(in the rows, 128 means zero)
Known rows, with every step that occurs:
S C Y: 105; 152; 137; 90; 101; 145; 119; 142; 130; 111; 126; 100; 123; 134; 134; 148; 110; 107; 84; 163; 134; 133; 140; 131; 130; 169; 118; 176; 124; 164; 122; 139; 129; 149; 147; 89; 142; 136; 94; 129; 121; 152; 124; 150; 149; 111; 144; 122
C U W Y G Z: 113; 66; 122; 109; 117; 93; 112; 74; 108; 168; 68; 144; 127; 114; 121; 162; 152; 119; 137; 79; 123; 150; 142; 138; 139; 156; 123; 120; 68; 100; 112; 117; 125; 67; 126; 161; 115; 131; 116; 95; 118; 142; 128; 142; 108; 117; 81; 88
B Z: 125; 140; 113; 138; 109; 115; 126; 120; 120; 109; 114; 140; 110; 150; 130; 118; 142; 121; 98; 126; 114; 100; 154; 110; 132; 123; 115; 169; 149; 72; 135; 125; 130; 115; 137; 90; 138; 154; 104; 87; 127; 112; 152; 115; 132; 112; 133; 136
B Z E S: 153; 115; 111; 158; 96; 151; 170; 128; 133; 79; 151; 143; 125; 181; 133; 106; 162; 167; 117; 143; 130; 141; 154; 147; 133; 96; 128; 144; 152; 80; 147; 154; 121; 150; 112; 92; 101; 134; 121; 114; 107; 73; 115; 87; 164; 142; 138; 148
G Z E S C U: 138; 73; 106; 83; 70; 164; 155; 149; 157; 106; 135; 139; 150; 172; 144; 185; 140; 194; 101; 122; 137; 177; 119; 162; 143; 150; 138; 99; 145; 137; 152; 201; 132; 145; 126; 142; 92; 146; 125; 159; 108; 70; 95; 106; 158; 171; 107; 113
S E: 157; 135; 137; 95; 143; 127; 127; 151; 127; 106; 154; 119; 134; 94; 142; 105; 150; 110; 109; 127; 123; 80; 118; 122; 128; 117; 131; 143; 126; 145; 86; 126; 138; 133; 158; 135; 137; 146; 148; 146; 157; 159; 134; 152; 145; 111; 140; 157
B Z E S C U: 165; 97; 107; 104; 65; 181; 179; 145; 160; 93; 122; 125; 121; 172; 111; 162; 136; 187; 85; 154; 123; 177; 143; 145; 148; 119; 127; 114; 158; 86; 140; 204; 124; 176; 121; 104; 107; 142; 92; 104; 110; 45; 70; 115; 176; 180; 139; 106
S C U W Y G: 158; 81; 143; 79; 105; 143; 120; 82; 123; 140; 69; 113; 114; 116; 66; 188; 118; 83; 140; 124; 102; 160; 120; 112; 144; 134; 126; 102; 88; 83; 78; 142; 106; 123; 134; 137; 137; 124; 97; 77; 126; 126; 87; 181; 144; 125; 102; 62
B Z E: 146; 141; 129; 133; 119; 144; 152; 117; 134; 105; 146; 163; 121; 162; 145; 116; 179; 142; 95; 148; 116; 127; 129; 134; 126; 114; 118; 158; 144; 97; 133; 155; 138; 127; 146; 75; 130; 132; 89; 135; 120; 88; 146; 106; 150; 139; 144; 153
W Y C: 122; 132; 129; 121; 175; 131; 73; 105; 102; 149; 102; 139; 102; 88; 100; 137; 118; 85; 136; 113; 135; 139; 118; 128; 96; 132; 92; 120; 157; 108; 73; 126; 102; 144; 130; 122; 147; 143; 155; 90; 118; 144; 114; 185; 129; 134; 129; 131
Y G Z: 102; 107; 123; 142; 150; 88; 135; 109; 139; 153; 137; 162; 146; 153; 163; 143; 162; 133; 141; 68; 122; 93; 134; 133; 136; 141; 131; 129; 102; 122; 138; 110; 120; 56; 123; 167; 136; 134; 132; 129; 130; 123; 175; 129; 109; 109; 117; 138
Y G Z E S: 134; 83; 118; 162; 121; 123; 177; 123; 150; 129; 172; 175; 151; 177; 161; 137; 181; 183; 160; 90; 132; 130; 128; 171; 136; 114; 148; 104; 103; 127; 151; 136; 112; 82; 106; 161; 95; 116; 147; 151; 108; 81; 142; 98; 140; 135; 132; 146
U W Y G Z: 116; 70; 114; 130; 118; 84; 114; 59; 94; 154; 89; 164; 134; 135; 109; 151; 147; 79; 169; 93; 116; 139; 135; 127; 141; 126; 147; 135; 66; 95; 108; 108; 119; 78; 132; 142; 132; 128; 135; 113; 101; 170; 148; 124; 107; 97; 83; 112
K C S E Z G: 138; 152; 142; 134; 139; 152; 148; 164; 135; 132; 184; 104; 134; 77; 68; 107; 111; 113; 139; 167; 113; 96; 93; 114; 112; 79; 129; 91; 154; 103; 154; 104; 140; 188; 143; 148; 146; 139; 131; 174; 141; 120; 155; 119; 107; 116; 129; 138
U W Y G: 149; 94; 141; 138; 137; 109; 113; 77; 106; 143; 94; 128; 116; 117; 89; 132; 143; 73; 184; 111; 108; 131; 131; 122; 130; 108; 126; 130; 88; 87; 72; 90; 96; 94; 126; 122; 129; 110; 121; 83; 117; 160; 129; 156; 136; 102; 108; 106
W U: 149; 154; 156; 150; 134; 97; 108; 111; 118; 145; 124; 127; 116; 103; 167; 117; 143; 140; 99; 116; 136; 109; 124; 109; 107; 123; 124; 130; 166; 98; 121; 139; 108; 86; 151; 122; 153; 148; 129; 79; 155; 131; 146; 135; 149; 123; 93; 114
S E Z G: 161; 152; 146; 106; 130; 144; 142; 160; 118; 103; 158; 117; 131; 110; 120; 81; 127; 127; 105; 155; 101; 83; 103; 120; 120; 73; 114; 98; 129; 122; 113; 121; 156; 178; 154; 144; 154; 123; 152; 208; 133; 161; 162; 116; 96; 125; 114; 172
K C U W Y: 137; 94; 136; 112; 121; 108; 87; 117; 104; 149; 98; 101; 126; 90; 83; 161; 118; 105; 136; 133; 150; 177; 134; 116; 94; 131; 114; 113; 154; 99; 107; 106; 108; 123; 143; 112; 118; 160; 115; 72; 135; 139; 97; 168; 121; 102; 78; 52
E S: 136; 118; 109; 155; 112; 121; 127; 151; 128; 99; 134; 108; 123; 145; 126; 119; 128; 141; 140; 115; 145; 106; 166; 139; 122; 115; 123; 138; 169; 105; 117; 120; 92; 119; 96; 123; 97; 152; 145; 97; 132; 124; 112; 122; 157; 124; 120; 121
C Y G Z: 73; 125; 134; 141; 129; 101; 139; 114; 133; 159; 142; 148; 129; 122; 169; 137; 169; 147; 110; 91; 131; 101; 158; 153; 129; 184; 139; 167; 68; 163; 157; 98; 130; 64; 123; 140; 127; 115; 110; 120; 114; 144; 174; 125; 105; 90; 137; 131
E S C Y G Z: 95; 84; 116; 145; 77; 139; 167; 124; 139; 131; 116; 133; 140; 165; 142; 159; 129; 147; 137; 112; 131; 146; 156; 156; 165; 165; 170; 136; 88; 135; 150; 132; 115; 118; 108; 149; 114; 120; 125; 119; 104; 130; 117; 115; 134; 108; 139; 113
U W Y: 135; 106; 123; 110; 123; 104; 90; 93; 82; 122; 91; 119; 124; 112; 102; 127; 125; 74; 148; 133; 128; 140; 141; 109; 120; 120; 111; 149; 122; 98; 82; 109; 107; 120; 140; 86; 124; 139; 140; 101; 109; 182; 121; 139; 138; 99; 84; 109
C U: 128; 145; 129; 109; 135; 121; 104; 145; 151; 134; 124; 104; 122; 108; 146; 146; 136; 151; 85; 106; 128; 99; 139; 128; 109; 150; 83; 139; 140; 124; 117; 135; 119; 80; 122; 133; 111; 154; 105; 94; 162; 105; 133; 157; 140; 133; 108; 110
B Z G Y W: 113; 142; 123; 167; 156; 88; 121; 119; 124; 122; 95; 163; 134; 177; 134; 83; 108; 140; 137; 142; 129; 127; 134; 100; 155; 103; 144; 129; 100; 142; 188; 115; 166; 143; 118; 94; 152; 78; 104; 157; 119; 154; 129; 72; 63; 132; 143; 157
Y C: 122; 157; 145; 150; 163; 121; 92; 133; 137; 138; 128; 134; 114; 121; 132; 120; 112; 105; 140; 92; 142; 116; 122; 118; 96; 134; 105; 130; 157; 121; 99; 124; 118; 109; 139; 135; 132; 144; 151; 114; 137; 107; 128; 165; 115; 135; 152; 138
K C S E Z: 138; 136; 119; 125; 117; 147; 148; 163; 118; 129; 174; 80; 124; 80; 94; 144; 131; 80; 132; 162; 107; 93; 119; 120; 117; 104; 138; 125; 178; 117; 140; 95; 133; 156; 134; 144; 120; 165; 148; 136; 174; 109; 151; 139; 132; 113; 129; 124
B Z E S C: 165; 100; 110; 124; 62; 175; 179; 122; 133; 75; 134; 151; 130; 211; 106; 137; 136; 145; 117; 171; 120; 175; 133; 135; 155; 95; 148; 128; 152; 83; 135; 186; 113; 185; 124; 87; 116; 137; 111; 130; 100; 72; 96; 101; 180; 154; 148; 129
S E Z G Y C: 137; 166; 128; 110; 165; 139; 111; 148; 113; 134; 138; 130; 140; 111; 130; 57; 90; 134; 137; 155; 123; 132; 90; 106; 120; 74; 137; 63; 150; 174; 128; 133; 181; 204; 151; 197; 159; 109; 172; 221; 142; 169; 141; 121; 58; 146; 146; 161

Rows:
135; 114; 139; 130; 169; 121; 103; 87; 111; 158; 124; 126; 110; 112; 103; 149; 169; 92; 140; 109; 114; 100; 127; 143; 122; 115; 102; 118; 119; 101; 87; 96; 91; 109; 120; 140; 146; 127; 126; 71; 128; 149; 142; 181; 146; 109; 122; 121
W Y G
156; 116; 125; 141; 123; 141; 153; 152; 138; 94; 176; 132; 140; 153; 148; 118; 157; 172; 132; 132; 145; 131; 134; 158; 107; 102; 126; 119; 159; 132; 124; 146; 106; 127; 106; 113; 86; 124; 143; 138; 115; 99; 128; 111; 174; 137; 127; 143
Z E S
115; 137; 109; 122; 129; 103; 78; 128; 130; 145; 73; 106; 127; 119; 147; 115; 73; 123; 149; 96; 155; 183; 133; 98; 117; 141; 134; 125; 130; 164; 126; 136; 161; 88; 135; 155; 108; 129; 140; 105; 157; 123; 96; 138; 88; 154; 120; 91
G Y C U W
109; 155; 155; 151; 145; 125; 129; 129; 139; 145; 147; 108; 117; 111; 161; 119; 155; 129; 119; 110; 128; 99; 153; 148; 119; 158; 122; 160; 86; 160; 126; 88; 120; 77; 115; 121; 130; 112; 97; 97; 129; 133; 152; 157; 131; 92; 155; 123
C Y G
153; 145; 129; 85; 111; 143; 146; 151; 107; 101; 146; 100; 134; 114; 129; 120; 139; 95; 102; 154; 96; 83; 137; 131; 127; 101; 115; 119; 158; 145; 90; 128; 145; 148; 146; 143; 132; 151; 158; 169; 171; 158; 151; 129; 116; 127; 127; 151
S E Z
132; 172; 138; 138; 147; 170; 132; 154; 135; 128; 148; 121; 108; 76; 100; 95; 78; 112; 139; 128; 96; 93; 82; 113; 116; 103; 122; 99; 142; 113; 127; 120; 152; 173; 128; 166; 151; 132; 149; 165; 132; 115; 131; 121; 101; 152; 145; 176
Y C S E Z G
97; 158; 118; 136; 153; 118; 92; 123; 149; 154; 100; 150; 106; 121; 134; 85; 87; 187; 99; 118; 142; 161; 112; 89; 124; 124; 109; 96; 141; 114; 175; 149; 166; 165; 133; 151; 160; 111; 87; 107; 117; 96; 118; 126; 69; 150; 137; 132
B Z G Y C U
184; 88; 130; 94; 56; 163; 161; 141; 156; 74; 117; 110; 144; 168; 111; 166; 105; 157; 143; 141; 133; 197; 131; 132; 140; 115; 149; 110; 126; 116; 122; 192; 116; 147; 123; 110; 80; 130; 121; 133; 114; 80; 66; 113; 178; 152; 101; 92
Z E S C U W
104; 117; 149; 102; 111; 152; 164; 104; 147; 134; 158; 166; 155; 167; 165; 156; 175; 142; 106; 136; 121; 156; 120; 163; 146; 164; 153; 138; 64; 184; 145; 155; 141; 107; 148; 131; 135; 103; 94; 188; 92; 110; 149; 121; 132; 114; 162; 140
S C Y G Z E
94; 180; 99; 163; 183; 111; 73; 136; 152; 161; 136; 139; 121; 104; 126; 91; 68; 148; 160; 111; 150; 122; 86; 86; 114; 121; 118; 122; 131; 131; 169; 112; 144; 147; 110; 146; 141; 106; 116; 127; 113; 129; 144; 116; 119; 152; 140; 152
Z G Y C S
139; 160; 117; 83; 142; 129; 127; 154; 104; 125; 162; 113; 151; 120; 138; 66; 115; 145; 112; 178; 116; 101; 103; 110; 147; 69; 125; 81; 139; 172; 135; 123; 177; 194; 149; 165; 149; 103; 137; 231; 146; 196; 166; 98; 74; 132; 114; 165
S E Z G Y
126; 143; 138; 149; 128; 122; 129; 125; 133; 116; 125; 153; 115; 150; 118; 90; 130; 151; 108; 135; 117; 102; 112; 97; 127; 102; 105; 137; 131; 61; 150; 121; 136; 148; 138; 97; 159; 124; 82; 125; 91; 123; 147; 107; 113; 112; 126; 156
B Z G
105; 96; 131; 157; 114; 137; 181; 128; 137; 128; 180; 158; 153; 145; 179; 125; 186; 192; 130; 111; 145; 148; 154; 181; 129; 157; 157; 129; 78; 174; 167; 126; 127; 87; 97; 142; 92; 99; 132; 154; 97; 106; 133; 91; 134; 112; 140; 137
C Y G Z E S
150; 113; 158; 129; 89; 179; 181; 136; 154; 106; 169; 128; 133; 168; 132; 147; 156; 150; 128; 152; 135; 159; 139; 169; 142; 132; 154; 116; 93; 155; 130; 150; 105; 149; 106; 128; 108; 98; 109; 145; 95; 100; 106; 139; 183; 128; 169; 117
Z E S C Y G
145; 133; 127; 140; 138; 132; 132; 159; 148; 137; 173; 111; 135; 69; 98; 131; 150; 93; 148; 138; 130; 96; 102; 115; 119; 112; 146; 146; 156; 111; 134; 103; 128; 149; 148; 134; 124; 159; 143; 107; 167; 119; 135; 159; 158; 105; 140; 123
K C S E
145; 93; 122; 58; 84; 137; 96; 103; 107; 121; 55; 95; 120; 120; 77; 178; 96; 90; 119; 152; 111; 180; 128; 107; 136; 137; 109; 130; 115; 100; 78; 158; 114; 152; 154; 106; 131; 147; 106; 93; 116; 149; 85; 165; 148; 130; 86; 73
S C U W Y
116; 140; 114; 164; 147; 111; 109; 144; 142; 142; 163; 108; 124; 92; 97; 154; 127; 105; 158; 121; 141; 103; 113; 106; 99; 133; 121; 152; 175; 94; 152; 88; 94; 105; 119; 106; 121; 161; 111; 80; 143; 92; 144; 146; 158; 108; 125; 109
K C S
141; 108; 117; 122; 133; 153; 101; 100; 103; 132; 82; 122; 94; 47; 69; 122; 96; 46; 176; 135; 115; 144; 104; 109; 124; 127; 143; 153; 110; 102; 70; 115; 132; 159; 143; 123; 132; 136; 160; 83; 129; 161; 90; 161; 147; 137; 136; 126
U W Y C S E
108; 103; 113; 99; 67; 161; 171; 147; 132; 100; 166; 147; 155; 178; 163; 150; 138; 173; 101; 161; 149; 185; 149; 169; 147; 164; 160; 138; 106; 175; 155; 173; 133; 151; 134; 105; 98; 121; 133; 176; 81; 120; 107; 85; 155; 136; 126; 137
G Z E S C Y
146; 141; 179; 178; 157; 82; 127; 111; 115; 141; 86; 140; 118; 127; 158; 132; 134; 124; 123; 109; 135; 108; 134; 116; 129; 148; 135; 134; 145; 128; 131; 127; 106; 71; 133; 100; 149; 122; 151; 97; 167; 127; 114; 120; 120; 140; 111; 122
Y W U
104; 179; 121; 136; 166; 114; 93; 129; 108; 147; 130; 123; 128; 141; 126; 85; 70; 144; 143; 137; 132; 136; 113; 99; 111; 88; 115; 76; 166; 153; 143; 118; 151; 172; 125; 159; 148; 111; 149; 190; 114; 139; 154; 107; 54; 144; 129; 149
E Z G Y C
140; 75; 106; 97; 85; 148; 166; 138; 142; 99; 150; 162; 166; 204; 140; 168; 143; 149; 136; 138; 135; 173; 119; 149; 143; 130; 151; 113; 145; 130; 131; 188; 123; 160; 131; 123; 102; 142; 151; 185; 95; 98; 116; 89; 160; 157; 116; 134
G Z E S C
120; 127; 130; 119; 68; 152; 146; 156; 132; 92; 130; 92; 121; 145; 131; 138; 105; 132; 113; 158; 146; 149; 162; 143; 143; 150; 139; 153; 144; 149; 120; 140; 107; 161; 116; 93; 116; 133; 131; 105; 103; 145; 91; 133; 163; 111; 137; 105
E S C Y
139; 157; 172; 178; 192; 72; 103; 112; 113; 154; 102; 153; 145; 128; 163; 85; 101; 168; 135; 134; 157; 127; 108; 91; 142; 117; 150; 93; 128; 153; 167; 130; 136; 111; 137; 123; 173; 69; 134; 155; 148; 168; 126; 91; 77; 143; 102; 134
Z G Y W U
144; 154; 101; 114; 105; 159; 152; 152; 123; 109; 151; 80; 123; 80; 109; 129; 123; 96; 106; 144; 86; 68; 135; 130; 142; 122; 120; 152; 148; 122; 118; 105; 141; 135; 120; 136; 120; 158; 137; 139; 170; 135; 153; 117; 146; 137; 125; 151
C S E Z
109; 149; 102; 144; 164; 79; 106; 131; 120; 121; 95; 128; 150; 175; 161; 125; 118; 121; 147; 126; 142; 115; 155; 124; 146; 143; 134; 148; 131; 194; 142; 97; 143; 84; 110; 111; 122; 101; 150; 155; 176; 168; 131; 110; 98; 135; 142; 137
G Y W
125; 132; 126; 103; 172; 136; 69; 120; 125; 165; 83; 116; 92; 61; 111; 159; 115; 128; 95; 93; 133; 154; 120; 133; 91; 160; 70; 104; 154; 124; 89; 142; 122; 135; 128; 135; 141; 154; 134; 59; 131; 113; 90; 199; 141; 143; 119; 99
W Y C U
99; 158; 156; 147; 156; 110; 128; 150; 122; 115; 103; 115; 129; 137; 155; 130; 124; 118; 114; 133; 148; 115; 168; 156; 120; 189; 120; 179; 96; 202; 130; 90; 139; 83; 113; 69; 121; 108; 129; 125; 148; 151; 117; 118; 110; 107; 153; 141
C Y W
114; 172; 106; 109; 137; 106; 109; 134; 108; 137; 151; 108; 153; 142; 133; 90; 103; 161; 117; 154; 119; 108; 127; 108; 127; 77; 105; 91; 152; 154; 157; 111; 157; 160; 128; 143; 136; 114; 123; 189; 121; 171; 185; 88; 80; 128; 97; 146
E Z G Y
124; 113; 143; 140; 93; 160; 162; 142; 143; 119; 128; 106; 120; 149; 113; 147; 115; 125; 130; 136; 134; 133; 155; 145; 140; 141; 152; 131; 105; 134; 122; 123; 96; 134; 102; 134; 117; 115; 116; 97; 113; 125; 95; 157; 164; 112; 160; 102
E S C Y G
89; 188; 99; 157; 153; 127; 95; 132; 126; 157; 131; 108; 117; 115; 108; 93; 50; 138; 157; 130; 118; 114; 101; 95; 123; 106; 115; 98; 167; 140; 171; 102; 146; 151; 96; 164; 135; 111; 133; 153; 123; 117; 163; 101; 88; 156; 132; 145
E Z G Y C S
115; 161; 106; 126; 184; 137; 98; 147; 152; 149; 147; 140; 127; 68; 118; 66; 88; 140; 151; 134; 136; 116; 67; 92; 136; 113; 143; 112; 111; 159; 151; 122; 169; 182; 128; 172; 155; 103; 141; 158; 136; 152; 127; 129; 114; 155; 165; 161
Z G Y C S E
139; 142; 107; 116; 136; 141; 128; 147; 145; 118; 152; 115; 120; 64; 124; 124; 140; 100; 120; 124; 116; 66; 114; 120; 132; 133; 132; 166; 121; 121; 111; 116; 128; 122; 125; 122; 131; 151; 131; 113; 163; 143; 137; 141; 176; 130; 144; 151
C S E
96; 159; 122; 174; 164; 129; 96; 130; 147; 149; 122; 124; 92; 90; 120; 143; 97; 97; 155; 94; 130; 103; 117; 112; 117; 152; 100; 165; 162; 98; 125; 114; 109; 90; 111; 128; 121; 151; 131; 71; 138; 86; 128; 150; 146; 142; 155; 142
Y C S
135; 112; 138; 141; 155; 115; 155; 106; 145; 140; 169; 187; 158; 166; 177; 146; 202; 158; 145; 93; 123; 119; 109; 157; 127; 134; 144; 124; 89; 143; 137; 131; 132; 66; 141; 150; 116; 118; 120; 174; 118; 93; 174; 108; 125; 126; 135; 157
Y G Z E
101; 141; 174; 170; 163; 106; 130; 154; 129; 122; 128; 120; 130; 129; 136; 135; 133; 95; 146; 144; 166; 141; 166; 148; 99; 175; 137; 159; 124; 187; 155; 75; 130; 97; 127; 82; 133; 114; 133; 126; 158; 132; 114; 142; 85; 83; 153; 112
K C Y W
104; 88; 114; 120; 156; 94; 108; 79; 106; 178; 117; 162; 131; 124; 135; 155; 181; 119; 136; 88; 113; 104; 127; 148; 135; 141; 117; 115; 95; 117; 109; 108; 109; 97; 129; 157; 146; 127; 133; 104; 113; 150; 155; 149; 121; 110; 106; 126
W Y G Z
139; 116; 173; 167; 91; 136; 158; 134; 116; 112; 76; 114; 122; 142; 142; 151; 88; 130; 107; 159; 156; 160; 161; 140; 148; 171; 170; 136; 128; 147; 140; 148; 107; 128; 117; 95; 138; 95; 154; 96; 145; 144; 50; 117; 145; 143; 137; 96
E S C Y W U
